What can hang from each mark:
G: L
J: L
U: L
S: L
L: G J M P U V
M: L Z

Every row comes from one small tree of marks. The marks that hang from a mark follow it in brackets, in alphabetical order. Every link used is in the known rows. Which tree was each row made from?
Known rows:
M{L{J P U} Z}: [-1.65 -1.24 -2.97 -1.19  4.45  0.78 -2.56  0.22  0.50 -0.94 -2.55  0.20
 -1.80  0.63  1.13  4.25 -0.54 -1.98  2.24 -0.07  0.72]
L{G P U}: [-6.31 -0.96 -0.11  0.46  2.52  0.44 -0.95 -0.70  1.43 -2.82 -0.93  0.40
  1.83 -6.02 -0.77  4.93  1.32 -1.27 -2.85  1.52  0.49]
M{L{G}}: [-4.41 -0.06  1.57  0.27  1.93  0.87 -3.23 -2.11  1.91 -0.62 -0.51 -0.23
  1.06 -1.74 -0.49  0.52  0.14  0.71  2.65 -0.37  0.23]
M{L{G J P} Z}: [-5.00 -0.66 -1.24 -0.52  3.35  0.98 -4.66 -0.52  2.33 -1.23 -3.03  0.10
 -1.97 -0.67 -0.69  1.91  0.47 -1.32  2.06 -0.95  0.57]
G{L{V}}: [-3.91  0.00 -1.55  1.61 -0.10 -1.59 -0.36 -2.53  0.45  0.67  0.09 -0.66
  1.08 -1.48 -0.84 -1.48  0.73 -1.33  0.44 -0.48  0.80]
S{L{M P U V}}: [-2.96 -0.41 -1.16  1.50  1.86 -0.63 -2.05 -2.01  0.58  3.28 -0.90 -0.09
  1.35 -4.08 -1.02  8.82  0.66 -5.13 -1.47  1.69  1.55]
J{L{U}}: [-2.09 -0.12  1.31  1.27  3.76  0.47 -0.20 -0.21 -0.77 -2.23 -0.45 -0.59
 -0.12 -0.41  0.81  3.09  0.01 -1.93 -0.29  0.63  0.03]
J{L{P}}: [-2.30 -0.17 -0.28  0.66  2.94 -0.04 -1.09  1.34 -0.36 -1.73 -0.55 -0.27
 -1.28  1.11 -0.05  1.24  1.33 -2.54 -1.44  0.19  0.79]
L{G M{Z}}: [-3.15 -0.24 -0.04  1.75  0.48  0.40 -3.18 -0.90  2.66  2.17 -2.09 -0.11
 -2.36 -2.29 -1.66  1.85 -1.03 -2.62  1.34 -0.39 -0.55]
M{Z}: [ 1.26 -0.25 -1.81  0.10  1.00 -0.10 -0.65  1.36  0.46  0.04 -1.07  0.04
 -2.36  0.75  0.36 -1.36 -0.77 -1.04  1.19 -0.59 -0.40]
J{L{M P V}}: [-4.38 -0.28  0.38  2.02  1.49 -1.00 -2.61 -2.62  0.83  3.86 -1.00 -0.39
 -1.49 -1.46 -2.30  4.53  0.51 -5.27 -0.30  0.94  0.99]
S{L{J}}: [-0.24  0.99  1.05  0.11  1.06  0.46 -1.16  0.52 -0.73 -0.94 -1.04 -0.49
 -0.58  1.93  0.48  2.87  0.85 -0.57 -1.25 -0.83  0.72]
G{L{M U}}: [-3.28 -0.66 -1.97  1.94  1.41 -0.20 -0.82 -1.12  0.38  1.00 -0.66 -0.73
  0.64 -0.98  0.37  3.37 -0.69 -2.95  1.22  0.03  0.22]
M{L Z}: [ 1.35 -0.43 -1.81 -0.51  2.51  0.52 -2.50  0.69  0.93  0.73 -1.06 -0.17
 -2.09  2.23  1.09 -1.80 -1.36 -0.69  4.66 -0.89  0.08]
U{L{M P}}: [-1.21 -0.61 -0.70  1.14  0.69 -0.72 -1.02 -1.08 -0.75  1.27 -0.39 -0.08
 -1.94  2.20 -1.20  1.81 -0.28 -3.26 -0.53  0.81  0.38]
L{M{Z}}: [ 1.14 -0.40 -1.71  0.85  0.26  0.00 -1.95  0.38  1.14  3.59 -1.60 -0.09
 -3.08  0.68 -0.61  1.32 -1.65 -2.88  2.23 -0.32 -0.47]
M{L{P} Z}: [ 0.36 -1.01 -3.50 -0.92  3.08  0.34 -2.73  1.64  1.03  0.18 -1.44  0.31
 -2.07  1.38  0.76 -0.67 -0.18 -1.75  3.17 -0.37  0.76]
G{L{M}}: [-2.38 -0.17 -1.91  1.75 -0.10 -0.48 -1.42 -0.92  0.70  1.98 -0.64 -0.81
 -0.57  0.91 -0.44  0.17 -0.22 -2.46  1.55 -0.73  0.18]
G{L{J M U}}: [-4.13 -0.35 -1.37  1.58  1.48 -0.09 -1.15 -2.01  0.07  1.12 -1.73 -0.84
 -0.31  0.16 -0.03  5.27 -0.60 -2.79  0.86 -0.57  0.24]
J{L{G M}}: [-6.00  0.40  3.05  2.57  1.95  0.62 -3.40 -2.14  1.68  1.07 -1.28 -0.81
 -1.28 -1.39 -1.84  3.32 -0.09 -2.99  0.18 -0.05 -0.14]
L{J P U}: [-3.20 -0.85 -1.03 -0.55  2.04  0.32 -0.19 -0.14 -0.43 -1.60 -1.48  0.30
  0.14 -1.61  0.14  6.04  0.67 -1.31 -2.29  0.71  0.72]

Write each row's tree:
[-6.43 -0.33  1.67  1.62  0.92 -0.17 -3.01 -3.29  0.74  0.01 -1.98 -0.25
 -2.04  0.08 -2.63  4.28  0.48 -2.62 -1.78  0.13  0.26] | U{L{G J M P}}
[-2.75 -0.31 -0.21  0.23  2.76  0.87 -3.91 -0.69  2.49 -0.59 -1.69 -0.21
 -1.31 -1.05  0.08 -1.20 -0.65 -0.24  3.79 -0.74 -0.10] | M{L{G} Z}
[-3.95 -0.19 -1.49  0.86  1.98 -0.05  0.05 -0.99 -0.62 -2.56 -1.29 -0.77
  0.52  0.06  0.78  2.56  0.40 -0.82 -0.16 -0.77  0.32] | G{L{J U}}
[-6.46 -0.21  0.69 -0.15  0.93  0.44 -1.80 -1.08  1.50 -1.86 -1.94  0.21
 -0.04 -3.00 -1.75  3.49  1.59 -0.52 -2.79 -0.08  0.51] | L{G J P}
[-4.14  0.01  1.54  2.11  1.09 -0.03 -3.32 -2.75  1.08  0.49 -2.72 -0.53
 -4.06  1.54 -1.87  1.88 -1.28 -2.36  1.02 -0.94 -0.80] | U{L{G J M{Z}}}
[-8.28 -0.26  1.22  1.24 -0.61 -0.51 -3.39 -4.93  2.65  3.45 -2.26  0.09
 -0.32 -5.08 -3.90  6.85  0.83 -3.36 -1.68  0.50  0.71] | L{G J M P V}
[-4.53  0.28  0.48  0.80  2.13  0.34 -2.38  1.02  1.22 -2.92 -0.85 -0.01
  1.15 -2.93 -0.64  2.80  2.29 -1.57 -3.11  0.15  1.26] | S{L{G P}}
[-6.16  0.04  0.98  0.57  3.43  0.94 -2.03 -0.21  0.79 -4.25 -1.99 -0.05
  1.46 -3.86 -0.34  8.10  2.09 -1.89 -3.93  0.49  1.18] | S{L{G J P U}}
[-3.24 -0.37  0.59  1.42 -0.10 -1.37 -1.77 -4.85 -0.27  3.15 -1.37 -0.23
 -2.10  0.75 -2.74  4.44  0.05 -3.74 -1.04  0.61  0.72] | U{L{J M P V}}
[-4.40 -1.11 -3.87  0.68  2.91 -0.39  0.24  0.76 -0.05 -3.17 -0.47 -0.26
  1.77 -1.64  0.81  1.86  1.28 -2.08 -1.34  0.32  1.02] | G{L{P U}}
[-0.91  0.50  0.84  0.31  2.57  0.71 -0.57  0.05 -0.97 -2.10 -1.17 -0.50
  0.49 -0.08  1.09  5.89  0.56 -1.03 -1.53 -0.08  0.72] | S{L{J U}}
[ 1.67 -0.33 -0.93  1.69  0.89 -0.53 -1.47 -0.63 -0.29  1.89 -1.27 -0.38
 -4.18  3.72 -0.58 -0.84 -1.99 -3.05  2.18 -0.29 -0.55] | U{L{M{Z}}}
[-6.08 -0.35 -0.90  2.21  0.66 -0.89 -1.49 -4.92  0.70  3.00 -1.75 -0.88
  0.28 -2.15 -1.31  6.05 -0.50 -3.63  0.83 -0.17  0.46] | G{L{J M U V}}
[-2.18 -0.21  1.36  2.03  2.97  0.52 -1.49 -1.22 -0.08  1.43 -0.93 -0.66
 -0.94  0.05 -0.08  5.75 -0.94 -3.81  0.66  0.80 -0.14] | J{L{M U}}
[-5.75 -0.36 -2.51  0.72  0.54 -1.51 -1.17 -2.35  0.50  0.18 -1.44 -0.45
  0.10 -1.09 -1.47  1.47  1.93 -2.28 -1.28 -0.66  1.39] | G{L{J P V}}
[-1.95 -0.30 -0.03  0.04  1.33 -0.48 -0.20 -1.01 -1.49 -2.44 -0.87 -0.10
 -1.98  3.25 -0.66  1.12  0.83 -1.00 -1.80  0.04  0.53] | U{L{J P}}
[-1.22 -0.97 -3.19 -0.41  2.29 -0.53 -3.04 -1.33  1.53  2.33 -1.33  0.20
 -1.17 -0.87 -0.42  0.14 -0.15 -2.58  3.28  0.02  1.03] | M{L{P V} Z}
[-3.44 -1.17 -1.64 -0.28  3.05 -0.40 -1.91 -3.08  0.80  1.08 -0.54  0.21
  1.94 -3.71 -0.12  4.93  0.31 -2.02  1.25  1.41  1.32] | M{L{P U V}}
[-5.77  0.15  2.88  2.30  0.23 -1.15 -1.25 -5.18  0.62 -1.12 -0.06 -0.44
  0.35 -2.79 -2.42 -0.31  0.52 -0.56 -1.23  0.39  0.00] | U{L{G V}}
[-7.13  0.53  3.27  2.60  1.97 -0.44 -2.36 -4.07  1.54 -0.20 -0.79 -0.74
  0.31 -3.85 -2.23  1.51  1.18 -1.83 -0.92  0.23  0.33] | J{L{G V}}
[-4.76 -0.27  0.09  0.77  2.10 -0.19 -4.17 -3.67  2.90  1.43 -1.53 -0.20
 -0.56 -3.52 -1.40 -0.37 -0.46 -1.03  3.94 -0.44  0.21] | M{L{G V} Z}
[-6.01 -1.10 -3.36  1.26  2.02 -1.52 -0.15 -1.90  0.24 -0.87 -0.51 -0.30
  2.21 -4.23 -0.53  2.97  1.50 -2.86 -1.24  0.81  1.46] | G{L{P U V}}
[-7.80 -0.24  2.41  0.61  2.49  0.54 -3.30 -6.42  1.81  0.27 -1.72 -0.33
  1.80 -5.17 -1.40  6.16  0.01 -0.39  1.64  0.36  0.52] | M{L{G J U V}}
[-6.85  0.66  2.85  1.60  2.18  0.04 -2.22 -4.10  1.11 -1.38 -1.62 -0.48
  2.01 -5.57 -1.20  7.56  1.22 -1.55 -2.45  0.32  0.85] | S{L{G J U V}}
[-5.00 -0.49 -1.83  1.76  1.30 -1.15  0.15 -3.08  0.19 -0.41 -0.20 -0.64
  2.10 -3.39 -0.23  1.80  0.59 -1.77  0.11  0.25  0.69] | G{L{U V}}
[-5.27 -0.47  0.97  1.17  1.78 -0.39 -1.16 -1.53  0.26 -3.55 -0.42  0.08
 -0.10 -1.05 -1.39 -0.02  1.21 -0.78 -2.68  0.54  0.42] | U{L{G P}}
